What can hang from each mark:
Z_145: Z_964
Z_14: Z_206 Z_253 Z_872 Z_964
Z_253: Z_657
Z_657: Z_253 Z_872
Z_206: Z_14
Z_964: Z_14
Z_872: Z_14 Z_657

Known rows, with every way that one mark hangs from another:
[Z_206 [Z_14 Z_872]]:  10.5 -16.2  32.4  -3.7   0.3 -20.1  -6.2  24.2   3.8  23.6   0.6   8.5   3.9 -53.4  15.9  38.3 -28.0 -32.0 -16.0 -18.6 -16.8
[Z_145 [Z_964 [Z_14 Z_206 Z_253 Z_872]]]:  20.3 -22.2  42.3 -12.3  -2.2 -10.0  33.8  34.7 -15.1  -6.5  -3.1  -5.0 -15.2 -27.8   6.1  16.9  12.4 -22.0  15.2  -0.7 -14.2
[Z_14 Z_206 [Z_872 Z_657] Z_964]: -16.7 -19.7  53.5   9.4 -13.9 -22.7   6.4  31.6 -13.9  15.9   0.1   5.8 -11.9 -63.5  18.5   7.8  -8.5 -32.0  26.2  -0.7 -30.5
[Z_964 [Z_14 Z_206 Z_253 [Z_872 Z_657]]]:  -8.8  -9.9  51.5   2.5  -1.2  -8.3  23.4  24.0 -19.3  11.6  -2.8  -3.1 -20.0 -28.9  -7.5  10.9   8.2 -16.5  15.8   7.5 -11.0
[Z_206 [Z_14 Z_253 Z_872]]:  23.0 -23.0  30.6  -2.1  17.6 -15.2  -1.2  21.7  -6.1  32.8  -1.5  12.6 -13.1 -30.4  15.2  43.1 -21.3 -21.9 -20.8  -7.3 -11.5
[Z_964 Z_14]:  19.1 -10.1  16.9 -18.6   0.3  -5.1  -7.5  19.9  -3.2  -4.7  11.5 -12.0  16.1 -30.5 -17.1   1.4 -23.6 -19.7   7.6 -19.9 -17.4
[Z_206 [Z_14 [Z_872 Z_657]]]: -10.6  -9.8  48.2  -3.7  -3.5 -20.7   0.4  25.1   0.6  38.3   2.4  13.2  -7.5 -67.3  13.3  32.6 -22.8 -33.8 -11.6 -12.9 -24.6
[Z_657 [Z_872 [Z_14 Z_964]]]:  24.7 -31.5  24.2  -4.2   8.0 -28.8 -15.8   9.2 -23.4   2.1 -10.0  16.0 -17.7 -58.1   0.5   1.2 -21.3 -22.0  34.5   8.8 -29.5
[Z_206 [Z_14 [Z_872 Z_657] Z_964]]:  -5.8 -33.2  47.9   3.0  -3.2 -29.7  -3.5  31.9   2.8  27.0   3.2  10.3  -9.7 -79.8  12.3  21.8 -25.2 -23.3   1.5 -13.9 -37.8
[Z_657 Z_253 [Z_872 [Z_14 Z_206 Z_964]]]:  29.2 -33.4  30.2   8.9   0.4 -32.1   8.2  25.6 -32.9   0.9 -18.5   6.6 -15.1 -49.4  12.0 -10.2  -9.4 -23.0  56.3  29.3 -21.3
[Z_14 Z_206]:  16.7  -7.1  16.3  -3.5 -11.3  -3.8   4.6  24.3 -11.5  13.7  17.1   4.2  12.5 -22.7  11.7  17.6 -15.5 -39.9  12.3  -6.3 -18.9
[Z_657 Z_253 [Z_872 Z_14]]:  29.3  -9.7  28.9 -11.2  13.8 -25.7  -4.4  15.1 -28.8  12.2 -23.0   2.4 -12.8 -42.5   7.0  -7.7 -23.3 -26.5  28.0  20.5  -9.4
[Z_964 [Z_14 Z_872]]:  -0.5  -9.1  35.1 -10.9  -0.3 -13.0  -6.0  20.3  -3.9  -6.6  -8.2 -13.5   5.6 -45.3  -9.9   6.0 -17.9 -20.7   0.5 -21.6 -13.4
[Z_253 Z_657]:  22.9  -2.0  25.2 -14.8  15.5 -16.0 -22.6  20.5  -0.9   5.9   8.1 -22.6  20.2 -36.2  -8.0   8.9 -28.0 -22.2   1.7 -18.3 -24.0
[Z_14 Z_206 Z_253 Z_872 Z_964]:  18.0 -34.1  33.0   9.8   5.4 -16.1   7.1  27.1 -20.2   9.2  -0.2   2.8 -19.6 -30.6  22.1  18.1  -4.5 -19.5  17.3   3.9 -15.0
[Z_964 [Z_14 Z_206 [Z_253 [Z_657 Z_872]]]]:  35.0 -20.5  26.8   5.1  28.5 -23.1  12.7  11.6 -18.8 -16.1  -5.5 -14.7   3.5  -4.8 -19.0  12.5  13.1  -4.4  31.7  11.2 -15.6
[Z_145 Z_964]:  34.0  -9.9  21.5 -33.4  -1.3 -10.3   4.0  34.5  -5.6   7.9  16.9  -1.0   7.3 -39.6  16.4  13.0 -22.0 -36.3   0.4 -18.1 -25.2
[Z_14 [Z_872 Z_657] Z_964]: -10.5 -19.1  49.8  -3.4   0.3 -22.5  -9.6  26.2  -7.9  15.2  -1.7  -0.1 -12.7 -69.0  13.5   1.6 -22.3 -26.3  11.4 -10.0 -30.8

Rows:
 -7.5   3.9  53.4 -13.3   3.4 -22.1   2.8  32.8 -14.4  26.7 -15.1 -13.3 -10.0 -54.1  19.4  -4.5 -24.2 -30.2   2.1   0.9  -9.5
[Z_14 [Z_872 [Z_657 Z_253]]]
 10.0  -0.6  37.7 -17.2   9.4  -3.2  -7.2  13.1 -24.1  36.1   7.7  11.9 -33.8 -40.8 -12.1   8.2 -21.7 -23.3  10.2  16.7 -17.1
[Z_872 [Z_14 Z_253] Z_657]
 24.3 -18.9  38.6   0.6  30.4 -25.4  -8.3  20.5   0.2  21.4  -7.1 -10.6  -1.9 -38.7   1.1  39.2 -18.6 -11.2 -19.5 -11.7 -15.5
[Z_206 [Z_14 [Z_253 Z_657] Z_872]]
 13.0 -14.8  33.7 -11.1  17.2 -10.3   0.2  16.1 -13.3  -1.4  -7.4 -10.6 -11.3 -25.0  -8.6  11.3 -12.9 -10.2  -2.3  -7.6  -4.3
[Z_964 [Z_14 Z_253 Z_872]]
  4.4   2.5  42.3 -19.7   0.5 -14.0  -2.8  28.3 -20.8  31.7  -5.2  -3.5 -15.0 -60.3  -6.2 -15.7 -29.3 -27.8  19.1  15.9 -15.1
[Z_872 Z_14 [Z_657 Z_253]]
 16.4 -29.5  42.0  11.0  20.2 -25.2  -2.7  28.3 -13.2  -1.3  -6.9 -17.3  -8.6 -36.0   6.4  10.9  -1.6 -10.4  18.3   0.6 -22.3
[Z_14 Z_206 [Z_253 Z_657] Z_872 Z_964]
  7.5 -27.5  39.9   3.0  -2.5  -7.1   6.6  23.7 -27.9  26.4  11.0  17.3 -35.3 -47.6  -7.3   1.9  -7.3 -21.0  37.1  26.6 -29.7
[Z_872 [Z_14 Z_206 Z_253 Z_964] Z_657]
-10.3   2.9  38.4  -4.4 -20.6  -4.8   4.3  21.6 -21.1  30.3   9.3  15.1 -13.2 -55.7  -7.9   7.4 -12.9 -40.1  27.8  14.8 -24.6
[Z_872 [Z_14 Z_206] Z_657]
 32.5 -32.7  22.3  -9.7  15.2 -10.3 -15.2  16.8 -24.1  11.5   5.8   8.0 -26.1 -41.0  -7.9   2.3 -29.4 -12.6  17.6   8.6 -25.4
[Z_872 [Z_14 Z_253 Z_964]]
 26.6 -46.4  31.9   4.8  16.2 -23.6  -5.4  26.0  -5.6  19.8   1.8   9.9 -14.9 -44.3  14.5  32.9 -22.6 -12.8  -6.4  -7.0 -22.5
[Z_206 [Z_14 Z_253 Z_872 Z_964]]
 37.8 -20.7  28.0  -8.9  41.8 -24.7  -4.0   7.2 -14.7 -14.9  -9.6 -22.1   3.5 -13.7 -23.1   6.2  -1.3   3.1  17.7  -1.2 -16.7
[Z_964 [Z_14 [Z_253 [Z_657 Z_872]]]]
 13.2  -9.3  33.6   2.1   4.2  -6.9   9.2  20.4 -22.2  18.1  -1.4   5.7 -14.4 -16.0  20.7  25.9  -5.4 -32.0   2.0   5.3  -4.5
[Z_14 Z_206 Z_253 Z_872]
 11.5 -14.0  42.7 -26.7  -5.8 -16.4  10.9  34.7  -3.5 -11.2  -7.0 -12.3   0.2 -55.6   2.4   4.9 -10.3 -24.7   2.2 -24.1 -22.0
[Z_145 [Z_964 [Z_14 Z_872]]]
 28.4 -20.0  16.0  -2.6   3.7   1.0  16.4  21.7 -17.4  -0.7  15.4  -3.4   2.3  -3.1 -14.6  11.6  -1.8 -14.3  16.4   2.9  -8.7
[Z_964 [Z_14 Z_206 Z_253]]
 27.7 -16.9  25.6  -0.5  16.8  -8.7   5.1  22.3 -11.2  -8.7   8.3 -26.4  12.5  -8.9 -29.9   9.2   2.0  -5.8  19.2  -1.9 -15.5
[Z_964 [Z_14 Z_206 [Z_253 Z_657]]]
 22.2  -3.9  32.5 -10.5  19.7 -29.9 -22.3   5.1 -19.9   2.1 -17.5  -5.3  -4.0 -52.3 -13.6   5.5 -19.1 -20.7  23.1   5.1 -21.7
[Z_253 [Z_657 [Z_872 Z_14]]]
-13.2  -9.6  58.0 -12.7 -24.9 -14.4  33.4  40.7  -8.5   0.3  -1.8  -5.2  -9.3 -63.6   2.6   7.2  11.5 -30.5  20.6  -7.0 -27.6
[Z_145 [Z_964 [Z_14 Z_206 [Z_872 Z_657]]]]
 -0.9 -10.8  51.7  -4.9   3.6 -29.0   8.8  38.1  -3.1  38.9 -11.1  -0.5  -4.4 -64.0  18.8  17.3 -23.1 -27.8  -5.1  -1.5 -16.3
[Z_206 [Z_14 [Z_872 [Z_657 Z_253]]]]
  4.7 -23.4  42.9   0.6 -13.4 -20.0   9.4  40.3 -26.2  20.9  -2.2   0.6 -15.1 -67.3  -1.0 -19.8 -14.2 -25.4  46.8  24.9 -29.0
[Z_872 [Z_14 Z_206 Z_964] [Z_657 Z_253]]
  9.5 -11.2  44.3   3.1  15.6 -16.5   6.7  22.7 -13.2 -11.5 -12.4 -26.5   0.7 -23.1 -19.6  12.5   6.5  -6.9  14.8  -2.2 -10.0
[Z_964 [Z_14 Z_206 [Z_253 Z_657] Z_872]]
 50.7 -50.6  23.3   6.3  42.7 -41.0  -7.3  16.7  -6.3   6.9  -0.3  -0.3  -3.0 -32.7  -0.6  29.5 -11.8  -1.6  13.6   1.0 -34.2
[Z_206 [Z_14 [Z_253 [Z_657 Z_872]] Z_964]]
